Every row comes from one small tree of marks. Brackets hold a mark, then the marks that hang from it, in alphabetical order. Every link used is in the known rows. Which tree was each row made from?
(in the rows, 128 means zero)
Known rows
{sutu denel {pote nafeb}}: [ 72 156 122  71  79 104 204 144 164 123 114 150 145  59  83 116 123 126
 150 140  79 139 113 123 153 113 161 176 122 207 157 112 120  82  92 140
 234  76 131 173 114 151 116 131 133 102 137 172]
{bato gipig zonag}: [ 89 142 158 102 100  89 157 142 141 104 117 152 188  91  69  70 133 144
 137 142  67 126  86 108 140 107 151 159 104 184 136 155 103 122  88 118
 185 109 116 179  96 174 168 130 115 120 121 158]
{pote nafeb {sutu {denel gipig {zonag nosaz}}}}: [100 162 155  85  67  90 204 157 152 120 123 129 127  57  89 138 101 111
 169 145  71 124 128 125 147 127 124 206 122 207 149  89  98 106 106 162
 242  71 133 167 124 140 141 133 105 106 114 173]
{riza zedaze {zonag {denel gipig} zagam}}: [156 141 140 142 102 117 117 151 116 140 101 133 135 124 108 118 155 141
 157 136  63  94 115  91 111 118 144 150 100 121  92 125 126 117  75  97
 155 122 102 109 126 166 158 123 134 147 147 122]
{zagam zedaze}: [ 93 139 119 124 114 109 151 142 131 111 108 174 147  97  74  88 153 139
 132 121  87 130  80  93 141  96 167 126 114 156 127 137 119 107  70 115
 159 118 118 126 100 145 141 110 128 111 144 124]
{kilob {nosaz {zonag {denel {sutu pote}} pavikip}}}: [111 175 122 106  94 124 171 164 132  80 132 131 143  66  86 124 115 154
 139 145  72 111 122  86 159 117 143 114 117 106 154 108 121  79  54 114
 217 130 148 107 112 139 123 134 130 130 115 116]
{sutu {denel {gipig {bato {zonag nosaz riza}}}} pote}: [127 177 170  96  53 100 166 153 116 148 132 117  96  76 100 102 130 107
 157 141  56 112 107 131 130 141 128 173 117 178 147 121 107 110  64 118
 237  99 122 177 140 167 125 134  99 140 128 166]
{zonag bato denel nosaz pavikip}: [116 146  99 138  96 122 135 143 115  96  87 119 131 108  83  87 135 135
 137 165  79  91 131  78 141 109 171 134  95  97 117 110 113  81  53 125
 153 169 135 111 105 155 154 129 118 154 112 114]
{zonag bato riza zagam}: [107 157 121 143 109 124 138 138 112 102  91 135 127  99  90  83 169 118
 130 156  85 119  90  93 136 104 178 127 115 116 101 142 133  89  59  58
 163 108 124 135 100 182 135 112 112 158 136 118]
{zonag pavikip}: [ 65 143 131 103 102 120 156 141 138  82 118 155 153  77  66  97 141 139
 134 144  86 122  94  96 159 111 163 134 116 149 133 127 128  96  67 112
 167 133 121 141  91 159 140 112 113 138 138 116]
{riza zedaze {zonag bato {denel gipig sutu} pavikip zagam}}: [170 137 136 153  95 125 104 148 115 149  87 109 126 117 106 124 157 131
 157 153  58  71 150  94 116 120 128 139  88  90  87  97 125  91  67 105
 158 136 112 101 128 153 185 130 119 167 151 119]
{riza {zonag {zagam zedaze}}}: [126 118 142 130 113 112 130 152 128 124 106 162 126 103  75 104 169 143
 140 117  88 120  89  84 132 109 167 150 124 125 115 135 127 114  80  67
 139 115 116 112 108 157 147 109 128 146 152 106]
{nosaz kilob {zonag bato {denel {sutu pote}} pavikip riza}}: [130 169 121 136 102 131 159 151 123  91 110 122 120  87  95 126 135 149
 137 152  66 114 129  89 145 124 149  99 119  68 136  97 128  51  40  73
 212 126 152  88 113 152 131 141 121 139 125 109]
{pavikip {zonag {bato gipig} {zagam zedaze}}}: [123 109 134 158 102 108 121 139 130 132  74 140 167 110  76  92 137 122
 134 133  74 108 111  84 138  98 160 115 115 126 130 142 113  98  66 108
 155 107 114 116 111 170 177 115  95 139 134 116]
{bato gipig {zonag nosaz}}: [116 131 159 115  91  90 150 153 126 100 117 147 169  95  68  70 131 146
 140 144  70 116  92  93 132 113 148 158 107 165 141 146  99 136  72 123
 181 123 123 162 103 169 157 133 111 127 113 153]
{gipig bato denel}: [ 93 173 144  95  88 126 152 132 129 115 150 134 142  78  93  86 140 113
 130 125  65 111 111 144 148 132 161 149  97 177 142 150  77 121  75 145
 194 123 110 150 117 161 153 117 105 125 150 146]
{sutu {denel {gipig bato} {zonag {zagam zedaze}}}}: [129 194 174 114  83 103 158 152 118 171 140 126  96  89  91 120 143  92
 160 128  62 108 103 132 127 132 119 172 113 169 125 131  87 111  88 119
 212  90 109 152 118 155 159 116  78 143 116 143]
{zagam {zedaze riza} {zonag {bato {gipig denel}} nosaz}}: [170 113 144 157 114 114 100 148 111 136 101 164  94 116  95  70 152 127
 156 106  80 112 118  75 127 107 161 148 113 129 115 134  99 113  83 111
 138 147 112  92 128 150 181 118 102 131 171 123]
{denel sutu}: [ 93 158 116 106 106 113 160 142 142  81 116 148 163  75  73 101 137 143
 128 145  77 121 105 116 141 109 150 123 100 166 136 135 109 114  61 153
 198 111 129 143 107 133 145 130 129 113 134 142]
{pote {nafeb {bato zonag}} {sutu denel}}: [ 73 145 155  67  73 100 223 140 173 134 127 135 138  57  75 105  96 108
 162 134  69 136 111 129 167 104 152 221 120 215 145 100 116  85 116 135
 232  64 136 190 125 146 148 139 117 105 134 194]
{zagam zedaze {zonag denel riza}}: [142 129 123 157 119 101 133 142 100 122 107 165  98 120 103 104 151 133
 150 110  92 121  99  67 128 115 167 137 122 117  99 137 139  82  78  74
 151 123 116 101 124 147 154 114 117 143 151  96]
{zonag {denel gipig sutu} {nosaz kilob}}: [153 179 121 139  94 105 153 163 104  82 113 128 129 107  91 122 100 147
 145 157  60 100 130 117 120 126 118 119 100 125 141 109 101 126  36 167
 220 145 136 101 120 132 143 145 128 119  98 131]
{zedaze {riza {zonag {denel gipig} {nosaz kilob}}}}: [148 157 145 138 112 112 116 158 111  97 102 148 108 118 102 100 128 159
 160 133  69 123 116  94 129 113 155 146 121 117 121 118 114 134  57 103
 149 152 124  89 127 152 139 133 135 129 141 113]
{riza zedaze {zonag {denel sutu}}}: [150 129 119 132 109 115 129 145 133 126 104 140 157 109  99 111 151 157
 142 130  65 101 124  92 116 113 156 135  91 131 103 119 115 111  72 124
 168 122 121 110 136 132 162 135 149 122 158 128]
{gipig bato {denel {zonag pavikip {zagam zedaze}}}}: [118 164 193 117  92 116 130 139 114 150 153 124  90  73  94 115 156  90
 147 116  74  95 113 122 145 149 139 161 114 133 130 146  84  96  84 100
 184 114 109 130 111 167 165 111  63 163 131 128]
{nafeb {bato gipig} pote}: [ 74 131 131  91  87 132 167 122 166 102 112 141 174  77  67  97 111 123
 148 141  46 123 127 124 154 133 148 159  89 209 134 129 108 116  67 158
 200 102 122 171 126 142 141 147 107 130 131 195]
{zedaze {riza {zonag {bato gipig} {nosaz kilob} pavikip zagam}}}: [148 123 165 144 111 129 100 156 117 101  85 148 101 109  81  87 146 152
 154 139  76 115 116  77 137 105 159 144 129  88 118 107 127 119  58  56
 131 147 124  97 107 177 156 125 108 164 147 101]
{pavikip zonag}: [ 72 127 126 123 101 105 150 136 144  90 101 145 183  85  70  98 125 136
 126 132  81 124  98  96 156 102 174 115 122 159 151 153 115 112  63 134
 168 115 122 126 116 151 144 115 112 118 137 112]
{kilob {nosaz {zonag bato riza {zagam zedaze}}}}: [133 169 132 154 111 131 151 166 104 108 118 148 117  96  86  92 154 134
 127 131  82 125  74  68 144  89 165  99 131  85 120 125 131  90  54  38
 172 121 141  89 101 164 121 102 117 145 135  89]
{denel sutu {zonag {bato gipig} nosaz pavikip}}: [128 147 148 128  90 106 134 147 136  97 104 115 146  75  70 106 136 126
 141 161  63  90 143  96 131 133 129 145  94 140 134 114  82 108  62 151
 196 126 140 138 109 132 179 141  80 150  99 147]
{nosaz kilob {zonag denel {zagam zedaze}}}: [142 163 128 151 127 122 163 169 112 109 120 158 122 114  87 118 136 156
 142 120  83 124  86  79 134 103 158 110 130  72 132 128 120  81  59  62
 178 128 134  68  95 165 131 120 134 122 119  94]
{pote {nafeb bato}}: [ 67 146 127  95 100 120 183 135 163  95 117 146 154  72  74  99 116 122
 142 136  72 135 115 118 165 115 169 172 111 203 136 124 115 108  77 134
 192  94 127 156 108 138 133 129 121 113 138 161]
{pote {nafeb {bato zonag}} sutu}: [ 69 126 154  79  87 100 201 133 173 104 112 140 155  59  72 104 106 119
 153 132  72 134 109 120 172 108 156 203 113 204 145 109 116  96 106 133
 205  72 136 179 119 146 146 141 119 108 132 186]
{zedaze {riza {zonag bato {denel sutu} pavikip zagam}}}: [139 145 136 138 119 128  97 142 123 114  86 125 105 103 104  97 159 136
 159 146  82 104 138  88 139 105 164 152 111  86  94 118 128  83  73  75
 133 136 121 107 116 158 167 133 125 163 154 113]
{kilob {nosaz zonag}}: [ 90 174 127 106 107 128 178 164 133  72 137 159 166  75  69  95 127 159
 126 134  75 134  78  86 161  93 166 111 122 137 153 132 113 116  63  99
 189 131 143 112  98 149 119 110 130 114 130 105]

Write each row's tree
[176 175 146 159  98 130 132 166  97 135 139 111 101 103 125 131 153 117
 158 124  66 100 122 106 116 149 123 124 109  84 106 122 116  88  45  79
 199 105 110 100 125 153 143 128 108 142 133 113]
{nosaz {zonag {denel {gipig bato} sutu} riza {zagam zedaze}}}
[171 134 171 167 100  87 123 163  79 130 117 119  79 100  98 105 149 117
 154 142  93  88 109  65 118 130 134 147 127  59 102 122 144  70  50  56
 177 123 129 113 118 168 146 133 105 175 112 110]
{bato {zonag {denel sutu} nosaz pavikip riza {zagam zedaze}}}
[129 166 148 140 110 131 155 171 110  97 131 152 131  87  91 100 149 145
 133 131  78 128  69  67 137 100 159  97 132  94 121 130 144 106  48  42
 189 112 133  96 111 172 107 105 125 141 144  91]
{kilob {nosaz {zonag {riza zedaze} zagam}}}
[120 153 144 140 115 133 164 159 122  93 128 168 143  98  86 106 153 161
 129 119  71 140  68  81 133 105 166  84 132 104 128 124 136 104  43  53
 191 117 137  85 111 165 110 114 132 113 154  93]
{nosaz kilob {zonag {riza zedaze}}}
[103 153 156 124 107  94 147 145 113 117 116 130 133  95  81  95 141 127
 149 151  86  99  96  87 145 112 154 162 117 107 116 143 130  73  84  76
 167 126 119 147  91 186 155 127 111 163 107 123]
{bato {zonag denel pavikip zagam}}
[105 181  92 131 100 115 144 132 123 110  92 122 161 117 101  91 135 127
 140 166  59 103 129 118 136 101 154 136  84 157 113 133  94  97  73 154
 175 138 116 137 103 153 166 128 125 124 117 145]
{zonag bato {denel gipig}}
[ 91 172 163 114 101 111 140 133 127 124 131 122 119  74  82 102 156  98
 141 152  78  94 115 110 150 127 151 160 112 134 124 148  91  81  89 103
 181 120 120 131  96 173 168 113  77 163 122 135]
{gipig {denel {zonag bato pavikip zagam}}}
[134 176 169 107  80 109 141 143 123 119 157 108 116  61  92 110 133 106
 139 131  60  90 135 140 133 157 134 156  93 161 152 144  52 130  65 167
 224 118 130 137 133 130 159 134  81 134 121 157]
{gipig bato {denel sutu {zonag nosaz}}}
[120 141 142 147 114 111 137 150 102 113 112 159 107 100  90  97 170 121
 140 126  97 126  74  81 127 113 162 127 133 115 102 143 148  94  56  48
 162  96 113 120 105 175 123 106 113 147 142 107]
{zonag riza {zagam zedaze}}
[109 118 186  98  75 103 179 135 156 136 131 134 147  66 102  97 112 106
 163 126  53 120 126 124 145 131 136 204 112 203 122 109 111  98 102 123
 224  55 112 177 140 168 160 141 102 114 154 201]
{pote {nafeb {bato {gipig denel} {zonag {riza zedaze}}}} sutu}
[141 173 136 146  90 123 127 138  99 133 114 120 126 118 129 102 146 121
 150 138  51 104 119 115 115 134 139 124  90 142  92 129 116 111  52 116
 189 116  99 134 136 165 144 127 112 139 144 132]
{zonag {denel {gipig bato}} {riza zedaze}}
[144 138 122 150  91 122 120 154 104 107  82 110 126 116  89  91 133 128
 150 170  76  80 144  77 123 122 152 147  97  83 108 111 113  83  55 103
 161 151 120 125  98 182 169 133 103 176 101 122]
{zonag {bato gipig} denel nosaz pavikip zagam}
[160 116 116 152 108 109 121 142 120 134  88 143 122 115  88 108 134 132
 152 128  74  93 149  80 131 111 139 137  94 117 107 108 112  72  86 126
 161 143 119 109 113 132 209 133 102 148 140 116]
{zagam zedaze {zonag {bato gipig} {denel sutu} pavikip}}
[160 120 114 167 113 105 120 135 105 136  88 150 114 133 104  91 148 130
 149 123  75 113 122  70 119 110 162 139 104 125  92 131 119  80  84  84
 151 125 114 113 120 152 183 124 107 147 144 111]
{zagam zedaze {zonag {bato gipig} denel riza}}
[118 159 124 114  96 133 155 148 149 102 136 129 179  81  88  91 143 137
 133 143  55 109 129 119 137 120 150 130  93 150 139 135  77  99  70 139
 207 121 124 126 105 149 171 128 116 108 146 154]
{nosaz {zonag {bato {gipig {denel sutu}}}}}
[132 140 159 116  88  81 172 155 125 100 109 126 124  73  80 124 102 146
 150 149  77 104 131  98 146 126 129 156 119 115 160  98 124  78  63 124
 225 125 155 127 116 149 137 158 125 132  98 145]
{bato {zonag {denel {sutu {pote nafeb}}} {nosaz kilob} pavikip}}
[133 165 203 114  82 112 136 142 103 134 159 105  95  61 100 104 147  90
 144 133  71  88 118 135 139 152 128 160 113 120 124 145 108  90  68  83
 213 107 114 155 120 179 161 128  79 171 144 137]
{gipig {bato {zonag pavikip riza zagam}} {denel sutu}}
[128 167 151 115  69 113 144 142 118 112 118  94 106  67 122 144 121 108
 165 150  59  98 171 135 140 166 112 152 103 147 124  95 125  75  53 132
 233  95 114 156 134 148 140 150  97 150 127 149]
{zonag {denel {gipig bato} {sutu {pote nafeb}}} pavikip riza}
[119 125 142 128 126 114 115 144 132 121 101 179 120 104  90  84 169 148
 148 105  89 140  86  80 141  94 177 144 128 140 112 134 126 118  79  81
 121 122 115 107 115 145 145 112 136 117 177 112]
{zagam {zedaze {riza zonag}}}
[192 146 153 166 112 111 108 159  85 129 103 155  60 130 111 107 124 139
 169  97  74 116 115  88 128 118 137 132 118 102 124 113 109 124  60 109
 152 158 120  67 136 140 160 129 109 136 147  96]
{zagam {zedaze riza} {zonag {denel {gipig bato}} {nosaz kilob}}}
[140 156 150 157 107 107 138 143 109 112  95 141 115 103  83  97 155 136
 131 146  69 116  89  77 123 111 159 110 114 113 117 123 105 114  48  83
 181 124 149  99 120 153 131 124  99 141 117 117]
{denel {zonag bato {nosaz kilob} {riza zedaze}}}
[128 130 128 157  98 102 133 153 110 101  90 118 143 107  87 110 115 129
 141 142  87  96 119  75 131 121 168 128 121  95 135 143 119  99  45 116
 164 128 128  97 123 164 140 126 113 148 108 102]
{pavikip {zonag denel nosaz zagam}}
[136 123 131 155 100 125 124 158 104 121  85 140 100 104  70  93 162 119
 138 142  97  96 102  65 136 103 161 125 116  73 114 111 131  87  53  81
 138 150 131  96  95 166 149 109 105 168 131  99]
{zonag bato nosaz pavikip {zagam zedaze}}
[122 115 132 161  85 110 125 142 120 100  79 122 164 104  81  81 128 129
 131 150  70 110 120  79 132 118 167 112 116 130 130 135 114 112  42 107
 167 119 128 119 126 165 153 122  92 142 128 114]
{pavikip {zonag {bato gipig} nosaz riza}}
[157 159 203 155  81 108 111 160  82 137 128 110  58  87 101 127 156  92
 163 128  73  91 113  95 125 165 112 149 127 103 112 117 114 112  49  67
 176 114 111 121 121 164 143 115  52 187 111 105]
{denel {gipig bato} {zonag nosaz pavikip riza {zagam zedaze}}}
[175 105 136 161  95 119 103 159 106 139  83 124 105 128  90 102 154 140
 154 143  78  83 142  61 117 119 154 160 106  74  98 101 116  91  69  72
 127 152 118  95 111 166 179 125 110 176 127 105]
{riza {zonag {bato gipig} denel nosaz pavikip {zagam zedaze}}}
[164 136 107 161 132 109 107 137 116 133  83 155  99 120 108  91 151 132
 156 114  85 116 125  77 133  91 166 129 101 110  99 128 114  83  84 116
 142 138 126  90 127 124 182 133 126 128 164 116]
{zagam {zedaze riza} {zonag bato {denel sutu}}}
[103 130 170  84  70  97 174 142 156 122 129 126 142  58  87  97 108 117
 154 136  59 112 135 125 150 146 143 204 112 207 162 127  95 107  81 147
 225  87 124 171 132 157 139 151 107 118 124 204]
{sutu {pote {nafeb {bato {gipig denel} {zonag nosaz}}}}}
[ 93 152 146  93  76  97 199 138 161 127 106 129 141  64  91 119 118 108
 162 150  68 135 131 119 146 116 146 198 117 203 129  97 101  81 115 120
 238  51 133 186 117 158 157 135  96 115 123 181]
{pote nafeb {sutu {denel {zonag {bato gipig} riza}}}}
[100 137 135 124  99 129 133 143 127 101  90 132 154  95  72  87 145 126
 141 161  73 104 115  95 145 107 153 139 104 125 118 123 120  89  71  93
 161 127 113 149  85 186 172 119  94 165 126 128]
{zonag {bato gipig} pavikip zagam}
[100 134 150  91  68 101 193 149 161 121 105 124 132  59  77 123 107 112
 164 153  72 117 144 107 151 119 138 204 114 184 143  77  97  83 111 143
 227  82 141 171 114 152 164 136  92 124 111 172]
{pote nafeb {sutu {denel {zonag {bato gipig} nosaz pavikip}}}}
[119 154 117 157  95 105 126 138 118 123  78 106 162 115  96 108 120 113
 142 158  65  92 132 103 138 107 155 126 104 118 122 145 108  90  62 129
 168 123 115 113 116 167 168 123 104 148 115 117]
{pavikip {zonag bato {denel gipig} zagam}}
[105 162 141 123 118 130 174 166 130  80 126 162 143  90  67 112 137 158
 133 130  80 135  70  92 149 105 163 110 133  98 151 133 122 104  55  67
 187 119 138  92  87 171 121 115 126 123 126 100]
{nosaz kilob {zonag zagam}}
[125 152 121 151 104 120 150 148 103  81  91 144 118 107  75  85 139 142
 121 153  78 127  93  86 131  99 172 101 121 110 128 119 122 112  35  81
 178 142 149 103 109 162 124 120 118 139 124 108]
{zonag bato {nosaz kilob} riza}
[126 149 206 120 100 113 114 142 106 157 145 136  85  82 103  81 160  98
 154 107  80 104  96 117 148 125 147 164 122 118 122 152 103  94  84  76
 165 122 104 137 112 188 163 115  85 157 162 130]
{gipig {bato {zonag pavikip {zagam {zedaze riza}}}} denel}
[ 97 150 148  90  86 116 178 139 163 105 139 131 162  62  86 104 100 113
 149 138  55 115 149 146 148 139 136 184  99 221 138 124  90 112  81 171
 231  81 114 164 119 135 163 143 106 105 138 193]
{pote {nafeb {bato {gipig {denel sutu}}}}}
[103 161 128 128 104 105 144 138 132 100  98 130 145  89  69  89 149 129
 131 153  77 109 104  91 139 110 170 142 101 147 134 137  83 115  70 128
 169 130 145 128 106 141 150 125  99 138 103 139]
{denel {zonag bato nosaz}}
[123 118 136 173 106 109 121 137 111 132  80 134 135 107  84  98 157 110
 131 131  85 113  95  74 136 103 172 104 132  98 115 146 136  82  51  63
 150 103 123 101 119 170 149 106  99 153 144  94]
{pavikip {zonag bato riza {zagam zedaze}}}
